Each row was made from one walk, in order. Every step used is in the known rows, and no mark comes twice. Write each row's walk.
In the rows, 128 means zero.
Known rows:
u/v/z: [100 129 116  94 107 113 120 119 135 135 166 171 125 155 114 165 132 115
 134 124 122 113 149 119 110 124 114 152  88 136 107 124]
b/r/a/z/n/k: [ 65 171  55 190 207 193 132 143 130 122 121 184 155 128  91 125 160 150
 119 168 139  67 190 131 144  83 149 148 123  80 163 154]
u/v: [ 62 128 105  85 128 123 120 108 127 123 133 145 128 136 117 157 120 120
 136 131 117 135 134 138 120  99 119 130 104 120 105 131]
v/k: [152 135 173 114 134 130 126 131 134 137 163 132 121 139 136 123 122  96
 145 131 134 113 162 151 117 113 136 140 109 121 113 126]
k/v: [127 133 134 118 125 105 160 169 146 131 109 129 148 108 129 145 110 116
 146 146 127 134 136 102 152 146 106 105  85 124 110 128]
v/z/n/k: [108 128  79 138 154 191 123 142 156 128 175 147 132 139 100 120 149 152
 107 107 162 101 144 105 140 108 159 132  87 130  96 144]
s/r/a: [103 134 147 172 150 130 134 149 116 152 130 184 145 114 114 119 155 157
 127 158 145  93 180 184 108 130  96 135 142  97 168 129]
a/z/b/r/s: [150 179  98 167 164 141 148 105 105 113 136 171 136 136 130 173 188 161
 170 140  85 101 139 127  91 128 103 158 156  89 170 128]
v/z/s/r: [159 138 155 155 126 144 150 110 116 130 142 194 106 151 142 144 116 168
 110 146 101  96 161 124 101 169  77 145 114 128 158 100]
b/r/s: [110 161 114 157 165 153 147 112  95 112 127 161 109 117 103 144 178 150
 163 109 124 131 177 122 102 138 114 168 130 102 113 113]
b/r: [102 148 114 156 145 123 137 117 112 120 127 160 103 127 126 127 122 156
 138 125 110 125 152  94 120 108  92 142 120 128 113 117]
n/k/v/z/a/r: [ 73 110  96 113 148 183 153 171 172 155 138 180 148 109 111 142 144  83
 120 101 152 139 153  69 203 170  90  50  30 173  83 113]
b/z/a/r: [ 58  93 109 129 130 145 111 138 159 174 143 133 111  98 144 111 187 102
 136  84 119 133 106  98 169 171 113  60  67 150  80 129]
n/k/v/z/s: [171 116  85 132 128 147 181 145 146 100 136 166 144 139 143 179  86 118
 123 172 138 153 131  99 182 162  83  89  59 137 115 119]
k/v/z/s: [206 134 131 133 107 111 180 155 156 120 124 166 128 144 151 171  90 107
 137 158 111 125 147  96 155 195  84 130  63 136 116 111]
n/k/v/z/b: [155 117  81 126 108 125 168 168 151 107 178 150 168 139 141 180 121 150
 134 145 134 150  93 106 156 135  60  84  57 143 119 147]
z/a: [ 99 128 117 117 142 152 118 119 144 146 116 154 110 106 126 116 130 122
 111  87 136 100 132 142 154 126 135 106 128 145 121 131]
r/s/z/v/k: [142 145 218 108 208 139 167 101 127 149 166 156 152  77 139 138 183  70
 197  89 116 108 226 159 128 137 144 139 111  95 118 107]
u/v/z/n: [ 80 143  98 105 132 151 113 130 157 148 170 162 124 149  99 136 148 128
 127 111 131  87 161 108 106 115 152 171  64 123  80 136]
s/z/n: [103 151 134 124 160 161 108 111 152 169 117 127 150 114 140 104 148 126
 129  93 125 117 184 109 133  90 168 113 118 143 104 140]
b/r/s/z/v/k: [121 169 210 136 222 142 178  92 110 140 167 192 137  81 139 138 173 101
 205  81  90 113 249 125 114 112 119 154 101  89 103  96]
s/z: [118 129 155 118 144 127 119  99 129 154 113 140 154 111 155 130 141 108
 136 114 117 146 165 122 137 112 131 100 136 147 132 124]
b/z/s/r/a: [128 102 121 195 136 103 155 129 121 139 141 159 129 119 158 145 167 165
 122 175 112 106 129 185 127 165  75 113 112  85 150 135]
u/v/z/s/r: [ 96 138 129 114 129 131 145  89 115 131 149 211 111 157 132 174 112 152
 112 152 104 102 161 135  93 136  76 149  88 123 124 103]
a/z: [126 146 137 131 159 132 122 131 135 131 108 140 139 137 126 142 133 102
 131 164 106  86 129 124 126 135 142 139 153 110 181 127]
n/k/v: [ 87 112  93 115 151 151 165 159 140 107 123 128 157 111 125 151 101 127
 130 162 144 153 122 113 179 118 105  72  80 124 111 134]

Write each row's walk:
[138 128 188 115 166 115 169 128 138 126 176 151 127 102 138 125 121  94
 174 117 107  94 157 139 136 125 125 143  88 104 124 120] : z/v/k
[187 149 103 160 128 117 128 151 130 138 131 158 184 145 145 165 171 123
 147 175 116  90 113 182 127 135 100 134 153  98 218 157] : r/a/z/b
[ 66 129  71 123 174 173 152 159 165 116 134 121 153 104 107 126 112 138
 118 150 155 131 138  96 174  99 143  92  56 120  79 149] : z/n/k/v
[ 56 129 103 118 181 179 145 137 165 148 114 126 180  91 127 129 124 119
 124 128 143 144 175  99 185  74 149  60  67 136  83 141] : s/z/n/k/v
[ 48 101  56 137 172 146 157 168 170 114 159  91 140  98 121 130 149 145
 132 149 143 129 100  98 182 108 137  70  39 110  52 162] : b/z/n/k/v
[115 134 120 145 116 123 144 117 116 146 148 226 140 157 127 174 133 141
 117 176 121  91 194 178  99 153  60 164  91 104 151 117] : u/v/z/s/r/a
[122 174 120 186 171 125 146 149 119 137 102 199 145 129 113 142 150 117
 146 169 115  73 181 137 120 129 105 162 149  86 197 131] : b/r/a/z
[121 140 169 130 204 128 167  93 120 135 129 157 155  69 140 146 182 102
 187  91 101 129 188 139 137 151 142 124 117 100 132 109] : r/s/z/v
[ 95 113  91 111 151 166 161 167 174 128 132 187 137 105 114 147 116 109
 110 100 161 107 145 107 191 139 104  70  65 155 106 130] : n/k/v/z/a
[130 160 145 156 173 156 145  97 113 121  96 178 129 141 150 150 112 144
 105 188  87  71 143 138 105 150 115 131 152 100 205 109] : a/z/s/r
[128 151 110 186 139 117 143 143 109 132 126 184 132 125 113 130 151 144
 143 150 131 120 179 136 125 122  86 157 119 106 147 130] : b/r/a
[ 91  93 139 138 165  85 176 138 142 119 166 120 116  81 144 131 161 127
 172 123  85 115  84 115 156 158 120 109  70  96 115 141] : b/z/v
[140 144 153 119 166 150 124  91 122 147 119 135 153 107 130 143 184 105
 154  92 133 146 195 145 121 125 155 133 153 120 125 116] : r/s/z
[ 88 129 142  75 133 134 121 111 133 136 168 148 128 146 126 153 113  85
 148 142 121 114 160 158 106  84 125 143  91 117  86 131] : u/v/k
[133 149 120 152 134 113 133  84 113 133 143 173 146 128 176 148 139 170
 150 104  74 160 146 104 119  80  67  95 123 148 132 129] : s/z/b/r
[160 144 161 152 130 117 180 152 138 129 125 193 125 130 143 164  94 144
 124 168 103 105 164 103 121 181  57 126  70 128 135  99] : k/v/z/s/r
[117 131 137 110 133 145 141 190 176 179 125 183 135 109 127 133 146  80
 146  88 141 121 169  63 174 202  88  87  31 171  91 107] : k/v/z/a/r
[121 137 149 124 156 167 111 103 126 175 116 131 169 106 131 136 209  83
 175  87 135 177 198 107 126 165 136 101 120 136 106  97] : a/r/s/z
[119 117 108 118 136 143 165 178 157 114 149 159 149 128 117 158 114 118
 134 139 147 138 141  98 168 145  97  95  60 140 117 129] : n/k/v/z
[ 35 161  90 184 216 213 121 147 133 144 125 186 170 116  88 116 169 160
 100 177 159  42 171 173 128  86 156 126 134  73 186 155] : s/r/a/z/n/k
[159 150  89 190 114  99 145 140 111 131 151 182 147 134 144 148 156 174
 155 139 115 132 136 149 122 113  53 140 119 111 158 143] : z/b/r/a
[178 145 152 176 127 113 186 181 133 144 128 223 150 132 133 162 117 136
 131 189 128  95 200 145 134 193  44 137  78 105 171 111] : k/v/z/s/r/a
[168 143 127 127 139 134 127  84 118 141 141 136 174 120 153 160 194 139
 168 101 117 159 154 163 114 118 117 111 144 129 138 133] : r/s/z/b
[ 58 136  91 128 206 237 102  98 137 166 137 114 172 100 103 119 219 107
 146  85 157 171 204 100 155 118 176  82  85 125  72 122] : a/r/s/z/n/k
